Known rows, with every step that occurs
lubit, pivafeg: [-0.64,  1.71, -4.14,  0.38, -0.54, -0.18, -3.44,  1.10,  1.23, -1.82,
  0.95,  0.27, -0.47,  0.55, -2.81,  0.15, -0.67,  3.17,  0.14, -2.63,
  0.00, -3.17,  1.58]
zatu, fuban, kipozok: [-0.82, -2.16,  4.89,  2.87,  0.49, -0.97,  0.27,  0.82, -0.64,  0.58,
  3.16, -1.82, -0.40, -2.37,  1.22,  0.63, -1.93,  3.99,  3.50, -1.91,
 -1.71,  2.94,  2.26]
zatu, fuban, pivafeg, lubit, kipozok: [-0.36, -1.33,  3.06,  1.67,  0.17, -1.98,  1.20,  2.36, -2.50, -0.73,
  4.28,  1.03,  1.26, -0.20, -0.30,  3.61, -2.74,  3.73,  1.17, -0.96,
 -1.20, -0.10, -1.10]
fuban, pivafeg, tetof, kipozok, lubit: [-0.16, -1.28,  1.45, -1.70, -2.26,  0.11,  0.92, -2.96, -1.44, -3.28,
 -1.00, -0.32, -0.39,  1.58,  2.18,  3.34, -0.61, -2.92, -3.74, -2.37,
  1.44, -1.83, -2.20]
tadem, kipozok: [ 1.21, -1.41, -0.15, -1.09,  0.44, -2.93,  0.13,  0.84,  1.30, -0.10,
 -4.06, -3.07, -3.97, -0.38,  0.63, -2.41,  2.52,  0.02, -0.53,  0.61,
 -0.35,  2.86,  1.60]
tetof, kipozok: [ 0.78, -0.06,  1.92, -2.01, -1.33,  0.13, -2.18, -1.82,  0.78,  1.96,
 -0.89, -2.75, -0.27,  0.55,  0.77, -0.58,  1.08, -1.83, -2.63,  0.61,
  1.27,  1.97,  1.96]
kipozok, lubit, pivafeg: [-0.55,  0.99, -5.08,  2.16, -2.24,  4.00, -1.80, -2.90,  0.65, -2.23,
  1.87,  3.29, -0.11,  1.11, -0.36, -2.60,  0.71, -1.77,  2.38,  1.00,
  1.41, -1.14, -2.09]
pivafeg, tetof, kipozok: [ 1.34,  0.02,  0.76, -3.47, -1.41, -1.01, -1.14, -3.93, -0.19,  1.06,
 -2.84, -2.90, -0.99,  0.53,  2.53, -1.94,  0.59, -4.61, -2.97, -1.58,
  1.71,  1.70,  0.07]
lubit, kipozok: [ 2.00,  0.86, -1.12,  0.44,  0.93,  0.18, -0.93, -0.06, -1.55,  0.11,
  0.65, -1.81,  0.67,  3.19, -1.90, -0.66, -0.41,  1.26, -4.08,  2.88,
  1.33,  1.81,  2.15]
zatu, fuban, pivafeg, lubit, kipozok, tadem: [-0.50, -1.04,  1.94,  1.08,  0.14, -1.68,  2.51,  2.58, -1.80,  0.73,
  5.11,  1.82,  2.09,  0.12, -0.18,  3.75, -1.93,  3.60,  0.57, -1.58,
 -1.86, -1.31, -1.16]
kipozok, ginu: [-1.93,  4.72,  1.27, -0.60,  1.18,  1.22,  1.78, -2.37,  2.65,  1.98,
 -0.18, -0.66, -2.61, -2.75, -0.19, -2.09, -1.35,  2.12,  2.81,  1.57,
  0.09, -0.55,  3.30]
tadem, kipozok, lubit, pivafeg, fuban: [ 1.24, -1.90, -1.98, -0.53, -1.15, -0.23, -0.76, -1.12,  0.11, -2.59,
 -4.23,  0.55, -0.82,  0.07, -0.30, -4.93,  2.84, -2.45,  1.92,  1.25,
  0.27,  0.76, -2.48]
kipozok, fuban, zatu: [-5.90, -0.17,  0.16,  3.54,  2.04,  2.26,  0.52,  1.86,  3.43,  5.12,
  0.51, -1.63, -1.27, -4.05,  1.57,  1.26, -0.93,  1.45,  2.12,  0.67,
 -1.42, -0.61, -0.52]
pivafeg, lubit: [ 1.91,  1.78, -1.82, -0.22, -0.56, -0.01, -1.43,  1.28, -1.53,  0.59,
  0.41,  2.25, -0.79, -0.48,  1.69,  0.52,  0.19, -2.58,  1.70,  1.54,
 -1.74,  0.65, -0.44]
tadem, kipozok, lubit: [ 1.13, -1.86, -1.49,  0.12, -1.11, -0.12,  0.97, -1.73,  0.74, -1.16,
 -3.44, -0.63, -3.08,  0.37,  1.59, -4.44,  3.05, -2.81,  1.02,  2.37,
  0.83,  3.41, -0.92]
ginu, kipozok: [ 1.62,  0.02, -2.18, -0.57,  2.90,  0.15, -0.95,  1.27, -0.01,  0.20,
 -2.62, -0.92, -2.79, -0.04, -0.67,  0.80,  0.19,  2.18, -1.54,  0.07,
  2.81,  2.00,  4.04]
kipozok, fuban: [-4.82,  0.26, -1.44,  3.25,  1.01,  2.65, -0.56,  2.54,  3.78,  5.00,
  2.17,  0.06, -0.57, -1.59,  1.19, -0.35, -0.60, -0.46,  1.30,  1.12,
 -0.29,  0.55, -0.33]
zatu, fuban, pivafeg: [-2.39, -1.54,  3.35,  2.31,  0.38, -1.43,  0.86,  2.28,  0.33,  0.53,
  4.91, -0.64, -1.47, -1.77,  0.16,  3.78, -2.54,  4.96,  1.69, -1.98,
 -1.42,  0.15, -0.08]
tetof, pivafeg, lubit, kipozok: [ 3.26,  1.80, -0.81, -1.73,  0.12, -0.84, -0.85,  1.94,  0.10, -1.42,
  0.78,  1.71,  3.08,  2.68, -3.15,  1.59,  2.06, -2.30, -1.67,  0.94,
 -1.55, -0.88, -0.38]
fuban, pivafeg, lubit, kipozok, tadem: [ 1.55,  0.27, -0.66, -0.81, -0.70, -0.67,  1.96,  1.90, -3.01, -2.62,
  1.43,  2.74,  2.16,  2.98, -0.12,  5.60, -0.68,  0.18, -3.71, -0.78,
 -1.24, -3.78, -1.27]
ginu, kipozok, lubit: [ 1.46, -0.43, -3.47,  0.76,  1.46,  2.88, -0.07, -1.34, -0.64, -0.91,
 -1.75,  1.57, -1.94,  0.54,  0.13, -1.30,  0.90, -0.82,  0.07,  1.79,
  3.91,  2.38,  1.35]
kipozok, lubit: [-0.54,  0.54, -2.79,  2.33, -1.60,  4.78, -0.50, -3.26,  1.16,  0.40,
  2.05,  2.29, -2.34,  0.04,  2.08, -2.43,  1.15, -3.49,  2.31,  3.46,
  0.89,  2.13, -2.01]
zatu, fuban: [-1.73, -0.42,  2.12,  2.36,  0.91, -0.78, -0.50,  1.60,  1.44,  3.21,
  4.58, -1.25, -2.22, -2.55,  0.38, -0.16, -1.44,  4.01,  3.16, -0.11,
 -1.47,  2.64,  1.23]

Rows
[-1.58, -2.28,  3.62,  0.72, -1.23, -0.84,  1.51, -1.23, -0.96, -0.31,
  3.25, -0.18,  0.11, -0.76,  1.52,  1.76, -1.99,  0.99,  1.00, -2.30,
  0.32,  0.45, -2.34] | zatu, fuban, pivafeg, tetof, kipozok, lubit
[-2.81, -2.34,  0.62,  0.87,  1.45, -1.80,  1.54,  1.94,  2.31,  2.24,
 -4.47, -3.30, -2.37, -2.56,  1.24, -1.77,  1.63,  0.61,  1.01,  0.35,
 -0.73,  1.59, -0.10] | tadem, kipozok, fuban, zatu
[ 0.56, -0.21, -1.00, -1.03, -3.07,  2.55, -2.33, -4.29,  0.04, -0.80,
 -0.12,  0.65,  2.18,  1.84,  0.08, -2.59,  1.28, -3.69, -0.77,  0.59,
  2.77,  0.28, -0.74] | tetof, kipozok, lubit, pivafeg
[-0.69,  0.94, -0.67,  0.04,  1.07,  0.22, -4.36,  1.30,  0.36, -0.94,
 -1.50, -0.17,  0.48, -3.09, -2.99,  0.23, -0.71,  2.92,  2.50, -1.72,
 -2.75, -5.08, -1.45] | lubit, pivafeg, fuban, zatu
[-0.25,  2.38,  3.42, -3.02, -0.85,  0.48,  0.25, -3.90,  1.43,  2.17,
 -1.77, -2.21,  0.39, -0.72,  0.20, -2.19, -0.08, -0.99, -0.51,  0.97,
  1.97,  0.66,  2.88] | tetof, kipozok, ginu
[ 3.20,  2.19, -1.78, -2.33,  0.09, -0.68,  0.39,  2.01,  0.90, -0.20,
  1.76,  2.53,  3.74,  3.03, -3.01,  1.73,  2.94, -2.46, -2.45,  0.47,
 -2.32, -2.09, -0.69] | tetof, pivafeg, lubit, kipozok, tadem
[ 1.60, -1.36,  5.01,  0.41,  0.98,  1.80, -3.10,  0.81, -0.70, -0.03,
 -2.22, -0.91,  0.04, -3.37,  1.09, -0.50,  0.00, -1.79,  2.52,  0.85,
 -4.00,  0.11, -0.97] | pivafeg, fuban, kipozok
[-0.64, -0.53,  0.87, -0.93, -0.55, -0.94,  0.89, -0.54, -0.65, -2.99,
 -0.34, -0.88, -2.36,  0.61,  1.70,  4.60, -1.36, -0.21, -3.22, -2.96,
 -0.19, -2.43, -1.00] | fuban, pivafeg, tetof
[ 1.52,  0.62, -4.29, -1.68,  2.84,  0.56,  1.84,  1.48,  1.51,  2.63,
 -0.71,  0.83, -1.39,  0.83, -0.76,  0.72,  2.08,  1.94, -2.92, -1.31,
  1.43, -0.36,  3.94] | ginu, kipozok, tadem
[ 1.40,  0.03,  0.32, -0.21, -0.59, -0.88,  0.74,  1.77, -3.72, -3.82,
  0.64,  1.87,  1.45,  2.45, -0.15,  5.56, -1.67,  0.24, -3.00, -0.12,
 -0.44, -2.67, -1.17] | fuban, pivafeg, lubit, kipozok
[ 2.10,  1.47, -2.97, -0.93,  1.13,  0.71,  1.81,  0.25,  0.03,  2.83,
  2.37, -0.32,  2.14,  3.90, -1.66, -0.63,  1.58,  1.32, -5.33,  1.67,
  0.02, -0.50,  1.79] | lubit, kipozok, tadem
[ 0.11,  1.01,  1.47, -2.17,  0.85, -2.57,  2.52, -1.16,  1.75,  0.11,
 -4.99, -2.58, -3.31, -1.53, -0.04, -4.24,  1.33,  1.07,  1.53,  0.88,
  0.35,  1.53,  2.73] | tadem, kipozok, ginu
[ 0.02,  1.42, -4.27, -1.19, -0.82, -1.20, -2.84, -0.90,  0.37, -2.45,
 -0.93, -0.17, -0.22,  0.71, -1.52, -0.97, -0.85,  0.89, -0.81, -4.02,
  0.57, -3.09,  0.32] | lubit, pivafeg, tetof
[-0.65, -2.43,  2.87,  2.76, -1.17,  0.26,  0.74, -1.79, -1.75, -1.53,
  2.64,  0.30,  1.24, -1.42,  1.34, -1.23, -1.70,  1.58,  4.19, -2.71,
 -0.18,  1.82, -0.31] | zatu, fuban, kipozok, lubit, pivafeg, tetof
[-2.50, -3.01,  0.44,  0.65,  0.34, -1.85,  1.85,  2.79,  1.92,  0.20,
 -3.31, -1.54, -1.41, -0.37,  0.93, -0.16,  1.11,  0.04, -0.75, -0.49,
 -0.09,  0.50, -0.48] | tadem, kipozok, fuban, pivafeg
[ 0.45,  0.78,  3.15, -1.30,  1.97,  0.56, -2.31,  1.98,  3.42,  1.07,
 -0.96, -1.07, -0.06, -3.18, -2.63,  1.91,  2.41, -0.84,  1.26,  0.64,
 -4.71, -2.35, -2.09] | tetof, pivafeg, fuban, zatu
[ 3.37,  1.41, -1.88, -0.62, -0.23, -0.44, -0.78,  0.93, -4.02, -0.50,
  0.22,  1.79,  2.22,  2.37, -0.14, -0.08, -0.31, -2.04, -1.04,  2.79,
 -0.17,  0.95, -0.37] | pivafeg, lubit, kipozok
[-2.06, -0.99,  5.01, -0.40, -0.30, -2.17,  2.33, -0.93, -0.39,  0.23,
  2.49, -1.02,  0.03, -1.71,  0.81,  2.10, -2.87,  2.86,  1.10, -2.86,
  0.06, -0.44, -0.45] | zatu, fuban, pivafeg, tetof, kipozok, ginu
[ 2.78,  3.23, -0.94, -1.31,  0.18, -0.24,  0.74, -0.56, -3.59, -0.39,
 -0.46,  2.27,  2.59,  1.39, -0.64, -1.17, -0.98, -1.38,  0.34,  3.16,
  0.14,  0.06,  0.42] | pivafeg, lubit, kipozok, ginu
[-1.15,  0.08, -1.30,  2.15,  1.34,  1.51,  0.06,  1.36, -0.05,  2.54,
  1.40, -0.88,  2.84,  2.58, -1.54, -0.98, -1.06,  0.64, -3.19,  3.11,
  1.59,  1.24,  0.61] | lubit, kipozok, fuban
[-0.02,  2.00, -2.17, -3.00, -1.48, -1.26, -1.90, -3.19,  0.00, -2.36,
 -2.33, -0.41,  1.67,  0.89, -1.74, -2.08, -1.03, -0.05, -1.01, -4.17,
  2.01, -3.61,  0.88] | lubit, pivafeg, tetof, kipozok, ginu
[ 0.73, -1.96, -1.18, -0.39, -0.53, -0.23, -0.31, -1.37, -0.11, -2.51,
 -4.99, -0.36, -1.16, -1.25, -0.09, -4.20,  2.67, -1.49,  2.41,  0.96,
 -0.16,  0.03, -2.70] | tadem, kipozok, lubit, pivafeg, fuban, zatu
[ 0.62, -0.38,  0.59, -0.86, -2.75,  2.78, -1.50, -4.45,  0.25,  1.00,
 -0.12, -0.25,  0.68,  1.15,  1.88, -2.53,  1.75, -4.82, -0.94,  2.22,
  2.57,  2.49, -0.90] | tetof, kipozok, lubit
[ 1.57, -0.29, -5.15, -0.30,  0.76,  2.05, -0.65, -2.20, -1.35, -3.02,
 -2.75,  2.23, -0.32,  1.37, -1.04, -1.79,  0.30, -0.75, -0.34, -0.61,
  4.65,  0.35,  0.73] | ginu, kipozok, lubit, pivafeg, tetof
[ 1.25,  0.87, -2.08,  0.73,  0.16,  0.63, -0.33,  1.95, -2.97,  1.04,
  0.64,  2.68,  3.59,  1.97,  0.04, -0.30, -0.75, -2.55, -0.37,  2.91,
 -0.03,  0.48, -1.40] | pivafeg, lubit, kipozok, fuban
[-1.66, -2.64,  0.10,  0.25,  0.16, -2.42,  1.89,  2.99,  0.69, -0.35,
 -3.49, -0.38, -0.58, -0.08,  1.11, -0.13,  1.10, -1.23, -0.21, -0.30,
 -0.41,  0.24, -1.39] | tadem, kipozok, fuban, pivafeg, lubit
[ 2.63,  2.98, -0.10, -2.42,  0.34, -0.86,  0.35,  0.96,  0.35, -1.32,
  0.53,  2.00,  3.33,  2.04, -3.50,  0.89,  1.49, -1.87, -0.84,  1.23,
 -1.30, -1.43, -0.10] | tetof, pivafeg, lubit, kipozok, ginu
[-1.50, -0.37,  5.91,  2.12,  0.80, -0.60,  1.91, -0.66, -0.34,  0.71,
  2.54, -1.33, -0.02, -3.31,  0.82, -0.37, -2.63,  4.74,  4.81, -1.59,
 -1.16,  2.07,  2.93] | zatu, fuban, kipozok, ginu
[-1.58, -1.77,  3.23, -0.43, -0.45, -2.04,  2.41,  0.10,  0.07,  1.39,
  3.67, -0.61,  0.31, -0.76,  1.21,  2.85, -1.41,  2.41, -0.49, -3.74,
 -0.95, -0.97, -1.00] | zatu, fuban, pivafeg, tetof, kipozok, tadem
[-4.35, -0.69, -0.58,  2.62,  0.13,  1.79,  0.85,  3.64,  1.15,  1.60,
  2.00,  2.43,  1.34, -0.63,  1.39,  3.69, -1.80, -1.04,  0.60, -0.27,
 -0.91, -2.37, -2.51] | kipozok, fuban, pivafeg, lubit
